What can hang from each mark:
k_712: k_42 k_454
k_469: k_90
k_376: k_338
k_925: k_42 k_376
k_90: k_469
k_717: k_42 k_454
k_454: k_712 k_717
k_42: k_469 k_712 k_717 k_925

Every row comes from one small tree of marks. The marks that hang from a mark follow it in brackets, in the order of their numbers. Every link used is in the known rows. Which tree was each row made from?
Known rows:
k_712{k_42}: [-10 -17  -4  10  10   4  16  21 -14  30   9  20 -30  -3  -9 -10   1 -12
  -8 -10   0  28  22   2 -14  -3   9  13   1  -3  24  14  -3 -14   2 -18
  -7  -5 -28 -19  -4 -15]
k_925{k_42{k_469 k_717} k_376}: [-32  -7 -13  14  25  30  12   7 -20  25 -11  20 -15   0  15 -20 -20   4
   7 -16   0  30   4   4 -18  -4 -15  16  16  20  32   9  26 -41 -51  -2
   3  -8  19 -13  -7 -28]
k_712{k_42{k_717{k_454} k_925}}: [-13   8   9  -2  35  -2  22  35 -10  44  -1  18 -24  -3 -28  -6  -8 -17
   8 -12   2  28  21   6 -11  -7 -34  31  -5 -10  29  17  27 -21  40  -9
  -3 -19 -44 -12  -8 -15]
k_42{k_712 k_925{k_376}}: [-24 -17 -17  -3  33  15  19 -13 -20  40 -15   3 -23  -9 -22  -9  -7 -25
   6 -13   2  26  13  -6 -22 -13 -25  23   5   3  10  28  16 -15 -16  10
  17  19  -9 -11 -11 -20]
k_42{k_469 k_717{k_454} k_925}: [-25  15   4   8  36   3   9  22 -14  33   5  21 -31   7 -10 -11  -8 -13
  22 -15   4  30  13   4 -11 -16 -42  26   0   6  33  21  56 -35   0   4
  -8  -7 -17 -10  -7 -13]
k_925{k_376}: [-12 -20 -22  10  10  16  26  -4 -16  18  -6  10 -28  -1  -2 -14   7 -15
  -1  -7   7  29  11  -5 -19  -3  -2   4  12   4  14  18  -1 -14 -34 -13
   3  11  -8 -15 -17 -20]
k_925{k_42{k_712{k_454}} k_376}: [-53 -25 -31  -6  32  14  18 -12 -28  37 -12  17 -22  -9 -17 -13 -18   0
   0 -14   3  29  19   1 -15 -17  -3  27   7   1  23  16 -10 -21 -32  25
   4  11  -1 -10  -1 -33]
k_42{k_712 k_717 k_925{k_376{k_338}}}: [-15  -5 -22  -1  26  23  31  -9  -9  23 -24   3 -20 -13 -20  -8  -3 -14
   8 -12   5  31  26  -4 -21 -11 -36  23   0   3  13  15  36 -35 -41   9
  16   5   3 -12 -14 -19]
k_712{k_42{k_469} k_454}: [-33 -11   0   0   8   0  16  13 -24  31  16  35 -31   2 -19 -10 -16  -1
  -2 -15  -3  31  38   7 -10 -14  17  18  -3  12  33  16   5 -19 -11 -15
 -24  -6  -4 -14  -1 -16]
k_42{k_469}: [-20  -8  -4  17  11  11   5   7 -20  21  12  22 -36   5   9 -14  -1 -10
   5 -12   1  30  16   1 -15 -13   1   6   4  11  29  19  30 -28 -35  -5
 -12   4   1 -16  -3 -13]
k_925{k_42{k_712 k_717} k_376{k_338}}: [-25 -13 -33   5  32  28  26  -4 -14  15 -23   9 -16 -14  -5 -15  -9   7
   4 -13   6  33  20  -3 -18 -11 -23  23   6   2  27   3  24 -46 -66  22
  15   2   9 -13  -5 -29]
k_717{k_42{k_469 k_925{k_376{k_338}}}}: [ -6   2  -2   3  20  28  34  -1  -4   5   0  12 -24  -6 -13 -13 -12 -20
  11 -16   6  34  19  -3 -16   2 -27  12   8  23   8  25  31 -17 -30 -13
   5   5  12 -13 -17  -7]
k_925{k_42{k_469 k_712{k_454} k_717}}: [-63  -5  -7   0  37   6  -2  10 -27  45  -2  33 -26   0 -12 -13 -28  11
   9 -21  -3  31  28  12 -11 -27  -8  36   0   8  40   9  38 -48 -41  32
  -9  -7   8  -9  10 -27]
k_717{k_42}: [ -8  -4   1  11  24   2  16  30  -7  22  13  21 -37   4 -14 -13   7 -18
  -2 -12   7  32  17   2 -12  -2  -5  14   8  -4  14  22  21 -16  -4  -5
  -1  -2 -31 -17 -10  -8]
k_42{k_717 k_925{k_376}}: [-14  -6  -8   3  20  20  27   6 -13  39 -21   4 -17  -4  -9 -14  -1 -21
   4 -11   4  30   8   0 -21  -3 -29  19   9   5  13  19  22 -25  -8 -18
  14   0  -9 -13 -17 -18]
k_717{k_42{k_469{k_90}} k_454}: [-13  12   6   4  31   2   9  45  -8   6  31  23 -52  13 -10  -9 -11 -17
  12 -15   5  31  21   7 -14  -5 -27  15   6   9  33  34  43 -18  -7   7
 -10   5 -15 -12 -13 -18]
k_717{k_42{k_469}}: [-15   2  10  15  23   5  10  24 -10  16  19  27 -39   9  -6 -14  -6 -14
   5 -16   3  32  21   5 -12  -7  -4  15   8   7  20  23  37 -23 -19  -1
 -10  -5 -13 -15  -9  -9]
k_90{k_469}: [ -9 -16 -12   5  10  12   4  20 -20  24  12   6 -39   5   8 -15  10 -16
  -3  -7   4  26  14   1 -19  -2   5   0  11  -9  18  17   0 -22 -65 -16
   7  15 -21 -17 -11 -21]
k_42{k_469 k_712 k_717}: [-39   0  -4  15  21   4   4  14 -19  31   3  27 -31   6 -10 -12  -9  -1
   8 -17  -2  31  30   5 -16 -26 -19  24  -2   8  32  15  57 -52 -49  21
 -11  -5  -4 -11  -5 -19]
k_454{k_712{k_42}}: [ -7 -16  -1   6  17  -8  17  15 -11  38  10  27 -32   1 -26  -4  -4  -8
  -5  -9   3  26  40   4  -9 -11  -3  11   2 -10  22  12  12   3   7 -16
 -12  -8 -29 -14  -6 -15]
k_454{k_712 k_717}: [ -6  -2  -3   6  22 -20  22  11  -3  33  11  36 -36  12 -27  -4   2  -9
  -7 -11   8  26  43   0  -5 -15 -23   9  10 -19  22  16  21  -7   4  -8
 -12  -8 -27 -12  -9  -9]
k_712{k_42{k_469 k_717}}: [-18   1   8  12   9   7  13  29 -14  29   9  30 -25   3  -8 -11 -12   0
   1 -15  -5  30  30   9 -13  -8  -2  18   1  11  35  10  33 -37 -22 -16
 -15 -21 -10 -15  -7 -17]
k_454{k_717}: [ -3  -3  -5   8  19  -9  23  17  -8  26  10  29 -35   6 -11  -8   8 -12
 -11 -11   6  28  27  -2 -10  -7 -14  11  11 -11  24  19   7 -22  -9 -12
  -4  -3 -23 -16  -9 -11]
k_469{k_90}: [ -7 -18 -13   6   7  14   6  20 -17  20  10   5 -46   3  16 -10   5 -22
  -3  -6   3  28  14   2 -23  -2   1   2  11   4  28  27  15 -17 -15 -15
   3  19  -2 -19  -7 -23]
k_717{k_42{k_925{k_376}} k_454{k_712}}: [ -7   6   0  -4  51  -7  30  14  -2  32   2  18 -30   4 -53  -7 -11 -24
  15 -13  13  28  25   0 -10  -7 -56  25   7  -9   6  30  30  11  30   5
   4  -3 -38  -5 -25 -13]
k_42{k_712{k_454} k_925{k_376{k_338}}}: [-30 -14 -31 -14  19  15  34 -24 -19  25 -15   7 -25 -15 -30  -5  -7 -13
   6 -11   7  32  36  -5 -16 -17 -16  22  -4   4  12  19   6 -24 -24  13
   3  20   8 -10  -7 -18]

Write each row's tree:
[-14  -5   3  10  16 -10  18  27  -7  44   2  29 -26   3 -31  -5  -7  -1
  -2 -10   2  27  46   9  -9 -14 -11  20   1 -13  27   6  29 -13   4 -15
 -12 -22 -31 -13 -11 -15]  k_454{k_712{k_42{k_717}}}
[-12   5   7   3  40 -21  23  33  -3  25  14  35 -36   8 -44  -5  -5 -15
 -12 -18   4  28  39   0  -9 -14 -32  27   7 -19  16  24  22 -26   2  20
  -1  -9 -38 -11  -9  -9]  k_454{k_717{k_42{k_712}}}
[-44   0  -7  -9  28  -4  12   8 -19  56 -10  17 -29  -3 -32  -7 -11 -14
   7 -15   0  30  31   7 -13 -26 -20  37  -6  -7  23  20  32 -33   9  18
  -1   0 -20 -10   0 -19]  k_42{k_712{k_454} k_717 k_925}
[ -3  11  21  -3  41 -23  25  24   5  46   9  34 -32  10 -44  -2 -12 -24
  -2 -17   7  24  42   5  -4  -7 -47  24  10 -18   7  28  33   5  46  -8
   1 -14 -39 -10 -11  -2]  k_454{k_712 k_717{k_42{k_925}}}
[ -5 -17  -4  -5  16  20  31   3 -15  39 -11   6 -15 -10 -20 -10 -10 -23
  -3 -11  -1  26  11  -1 -19   4 -13  19   6   7  14  21  -8  -1  11 -26
  12   2 -13 -16 -13 -17]  k_712{k_42{k_925{k_376}}}
[-29   6 -12   6  41 -11  13  26 -15  30   2  21 -38   4 -31  -8   3  -2
  10 -12   7  32  29   0 -11 -26 -37  30  -2 -19  32  14  40 -45 -22  34
  -7  -5 -37 -10  -8 -20]  k_42{k_712 k_717{k_454}}
[-17  -4   0 -20  15  -5  49   7 -11  46  -6  29 -16  -2 -44  -6 -21 -15
 -14 -15   0  26  36   1  -8  -2 -17  26   6  -1  16  21 -24  -5  29 -27
  -3  -8 -11 -10 -16 -16]  k_712{k_42{k_925{k_376}} k_454{k_717}}
[-16  -3   1  -8  12 -19  34  22 -10  36  14  42 -30   4 -36  -6  -9  -3
 -18 -13   1  28  48   4  -3  -7   3  21   3 -14  28  14 -21 -16  18 -19
 -18 -14 -26 -13  -6 -12]  k_712{k_42 k_454{k_717}}
[ -3 -10  -7  -1   8  32  33 -11 -13  15  -5  12 -18 -12  -9  -9 -16 -13
   4 -13  -1  30  23  -3 -18   2 -16  12  -2  28  17  16  13 -13 -29 -24
   1   2  18 -16 -12 -14]  k_712{k_42{k_469 k_925{k_376{k_338}}}}
[-37   0  -3 -15  33 -18  22   2 -17  52   3  28 -31   0 -40  -3 -13 -19
  -2 -17   1  25  40   2  -9 -23 -27  34  -1 -13  21  27   8 -20  22  15
  -4   5 -20  -9   1 -14]  k_42{k_712{k_454{k_717}} k_925}
[ -8  -6   3   1  28  16  29  10  -6  29  -6   6 -23  -2 -25 -12  -7 -32
   4 -13   6  29   5   0 -18   6 -26  20  12   7   2  31  14  -6  13 -12
  16   3 -16 -14 -18 -11]  k_717{k_42{k_925{k_376}}}
[ -2  -3   7   2  21 -25  28  21  -4  38  14  40 -29   7 -37  -1  -8  -4
 -14 -13   3  24  54   3  -4  -9 -19  15   4 -20  23  11   8   0  18 -17
 -16 -20 -33 -12 -10 -10]  k_454{k_712{k_42} k_717}
[-18   2  11  10  16  -5  12  22 -10  37   8  38 -27   9 -24  -7 -19   3
   4 -15  -2  29  48  11  -9 -17 -14  19   0   3  31   9  45 -23 -13 -13
 -20 -25 -12 -11  -7 -15]  k_454{k_712{k_42{k_469 k_717}}}
[-18   8  -8  13  36 -18  16  25  -6  31   6  29 -38  10 -27  -6   6  -2
  13  -9  12  31  37   3  -6 -20 -34  21   2 -20  29  10  46 -19  -3   8
 -17 -14 -42  -8 -12 -17]  k_42{k_717{k_454{k_712}}}
[  6 -16 -14  -2   9  29  40  -5  -9  17 -12   4 -17 -17 -15  -7  -6 -17
  -2  -9   3  29  22  -4 -18   4  -7  12   1  12  12  15  -2  -6  -8 -28
   9   6  -2 -18 -13 -15]  k_712{k_42{k_925{k_376{k_338}}}}
[-52  -8 -14   0  21  -4   5  -3 -28  32  13  31 -39   5 -22  -9 -13  -2
   8 -17   0  32  37   5 -12 -30   3  23  -5   7  30  19  29 -35 -37  24
 -18  10   4 -10   1 -19]  k_42{k_469 k_712{k_454}}
[-40  -4  -5  -5  34 -11  16  19 -15  33  12  28 -39   3 -42  -7  -6 -11
  -2 -17   5  32  39   6 -10 -20  -5  30  -1 -11  16  22  18 -22 -10  23
  -7   2 -30 -10  -5 -13]  k_717{k_42{k_712{k_454}}}
[-20  11  -4   9  22   4   6  41 -15  14  15  20 -48  13   5 -11  -6  -7
  16 -13   3  32  23   7 -16 -11 -28  14   5  10  46  23  54 -41 -22   0
  -9   1  -4 -12 -10 -24]  k_42{k_469{k_90} k_717{k_454}}
[-25 -16  -7 -15  13  10  36  -1 -20  44 -11  14 -17  -9 -35  -9 -15 -20
  -3 -11  -1  27  23   3 -14  -1   3  24   1   5  15  22 -21  -3  19 -23
   2   2 -10 -12 -11 -19]  k_712{k_42{k_925{k_376}} k_454}
[-12 -12 -30  12  17  37  27   0  -9  11 -21   9 -14 -13  13 -17  -1   4
   2  -9   9  34  13  -1 -17   1 -12  12  13   8  24   2  13 -35 -58  -5
  11  -2  12 -17  -9 -24]  k_925{k_42{k_717} k_376{k_338}}
[-18   1   4   6  31 -17  14  19 -15  26  23  40 -36   9 -30  -3 -17   0
  11 -13   4  29  44   6  -3 -19 -23  17  -5  -4  33  15  36  -5  -4   0
 -27 -15 -27  -9  -7 -16]  k_717{k_454{k_712{k_42{k_469}}}}
[-17   5  19   7  29  11   8  17 -10  29  11  19 -31   4  -8 -11 -14 -27
  11 -18   1  29  11   6 -14  -6 -23  21   5  15  13  32  41 -15   8  -5
   0  -3 -11 -15  -5  -6]  k_717{k_42{k_469 k_925}}
[-55  -9 -13  -2  37   3   4  14 -24  50  -9  24 -26  -6 -18 -12 -16   5
   1 -16   1  30  27  10 -11 -25  -8  36   2  -9  34   9  18 -43 -26  29
  -2  -5 -10 -11   8 -28]  k_925{k_42{k_712{k_454} k_717}}
[-18  12   7  13  40  -6  15  34  -8  11  27  32 -43  11 -24 -12  -5 -11
  13 -16   8  34  21   3  -6 -12 -26  20   4  -1  27  24  41 -24 -17  13
 -15  -7 -27 -11 -13 -10]  k_717{k_42{k_469} k_454}
[-26  19   7   6  42  -9   9  17 -11  40   6  28 -33  10 -25  -6 -12 -11
  26 -15   6  29  32   6  -8 -24 -56  27  -1  -3  29  21  70 -19   7   7
 -13 -14 -20  -6  -7 -14]  k_42{k_469 k_717{k_454{k_712}} k_925}
[-55 -17 -12  -9  28  13  -8   9 -33  33  10  21 -40   0   9  -9 -32  -2
   5 -19  -5  28  25  12 -18 -20   0  24   2  18  43  26  24 -30 -36  25
  -3  18  22 -11  14 -38]  k_925{k_42{k_469{k_90} k_712{k_454}}}
[-26  -2 -19   6  46   4  20  12 -10  32 -10  22 -22   2 -23 -11 -12   7
  14 -10  12  30  22   2  -7 -14 -44  24  12 -11  28   8  28 -14 -12  12
   0 -13 -24  -7 -13 -29]  k_925{k_42{k_717{k_454{k_712}}} k_376}
[-27 -11   0  -8  -1   6  10  26 -24  24  22  25 -43   6  -6  -6 -22  -9
  -3 -14  -6  28  38  13 -15  -6  16  13   2  19  38  24   8 -19  -8 -19
 -17   6  12 -15  -2 -25]  k_712{k_42{k_469{k_90}} k_454}
[-36  -5   9  -9  13   5  14   8 -23  48   9  26 -26  -1 -20  -8 -23 -15
   5 -17  -6  27  27   8 -11 -12   0  24  -5  15  27  24  10 -12  17 -18
 -14  -4  -3 -14   2 -14]  k_712{k_42{k_469 k_925} k_454}
[-41 -15 -21 -16  27   9  25 -16 -24  44 -14   8 -24  -8 -38  -8 -14 -20
   6 -13   3  28  26   0 -18 -18 -16  28   1   2  11  28   3 -14  -4  14
   7  20  -7  -8  -9 -22]  k_42{k_712{k_454} k_925{k_376}}
[-19  13  -1   7  28  -8   6  35 -11  22  18  28 -50  17  -7  -5 -12  -3
  17 -12   5  30  40   9 -12 -19 -41  14   4   3  42  21  68 -26 -17   3
 -16  -3  -5  -8 -12 -25]  k_42{k_469{k_90} k_717{k_454{k_712}}}
[-29   0   5  10  36  -1   5  23 -14  19  17  29 -37   7 -24 -10 -14 -13
   7 -20   0  31  29   5 -13 -18 -17  24   0   3  19  27  46 -33 -33  24
  -4  -1 -12 -12  -5 -12]  k_717{k_42{k_469 k_712}}
[-17  11   5   9  26  -4  18  36 -14  22  15  35 -31   8 -23  -9 -11   4
   7 -15   0  31  31   6  -8 -13 -21  25  -4   1  41  10  36 -38 -16  -2
 -22 -21 -25 -12 -10 -17]  k_712{k_42{k_469 k_717{k_454}}}
[-28   5 -16  -5  49   5  26  10 -16  36 -17  10 -24  -4 -38  -8  -8 -16
  15 -14   5  29  18  -1 -17 -18 -54  35  -2  -7  19  21  36 -31  -5  26
  10   1 -29  -6 -18 -24]  k_42{k_712 k_717{k_454} k_925{k_376}}
[ -9  -1   2  -2  26  -9   9  33 -15  20  29  29 -46  12 -19  -1 -22  -7
  10 -13   1  26  43   9 -10 -12 -24  13  -1   6  41  24  40  -4   6  -5
 -19  -2 -12  -9  -8 -24]  k_717{k_454{k_712{k_42{k_469{k_90}}}}}
[ -3  10  20  -1  36 -10  26  28   2  33   8  25 -30   5 -31  -7  -6 -28
  -6 -17   5  26  21   2  -9   0 -34  25  10 -11  10  30  17 -11  41 -12
   4  -9 -35 -14 -10  -1]  k_454{k_717{k_42{k_925}}}
[-29  12   3   7  50 -11  10  30 -12  15  23  32 -43  10 -38  -8 -13  -8
  14 -20   5  32  29   3  -7 -23 -37  30  -4  -3  27  26  51 -31 -28  39
 -12  -6 -29  -7  -8 -12]  k_717{k_42{k_469 k_712} k_454}
[-11   1  11   4  18 -22  21  18  -8  33  21  49 -29  13 -31  -4 -22   1
  -8 -17  -2  24  53   6  -3 -14 -23  14   2  -3  28  13  27  -9   1 -15
 -23 -22 -14 -10  -7 -11]  k_454{k_712{k_42{k_469}} k_717}
[-45   4   4 -14  31 -16  15   0 -20  46   8  36 -32   6 -37  -5 -24 -13
   4 -22  -3  26  43   3  -8 -28 -32  33  -3   0  26  28  25 -32   0  17
 -12   3  -2  -7   1 -14]  k_42{k_469 k_712{k_454{k_717}} k_925}
[-32 -27 -27   5  37  23  12  -7 -25  31 -13  10 -21  -9  -4 -15 -12  -7
   0 -13   2  26   5   0 -20 -12 -16  21   9   3  21  16   6 -24 -38  22
  15  10  -4 -13  -1 -30]  k_925{k_42{k_712} k_376}
[-17  10   5   1  43   9  27  17 -10  18   6  19 -29   6 -33 -12 -18 -22
  17 -17   7  31  11  -1 -11  -5 -47  25   7  13  14  32  35 -13   1   3
   0  -2 -18  -7 -21 -12]  k_717{k_42{k_469 k_925{k_376}} k_454}
[  2 -15 -23   1  10  31  33 -16 -11  14 -14   0 -23 -14  -1 -11   5 -21
   6  -7   9  32  12  -9 -20   0 -14   6   7  10  11  19  11 -12 -26 -17
  12  14   7 -16 -13 -13]  k_42{k_925{k_376{k_338}}}
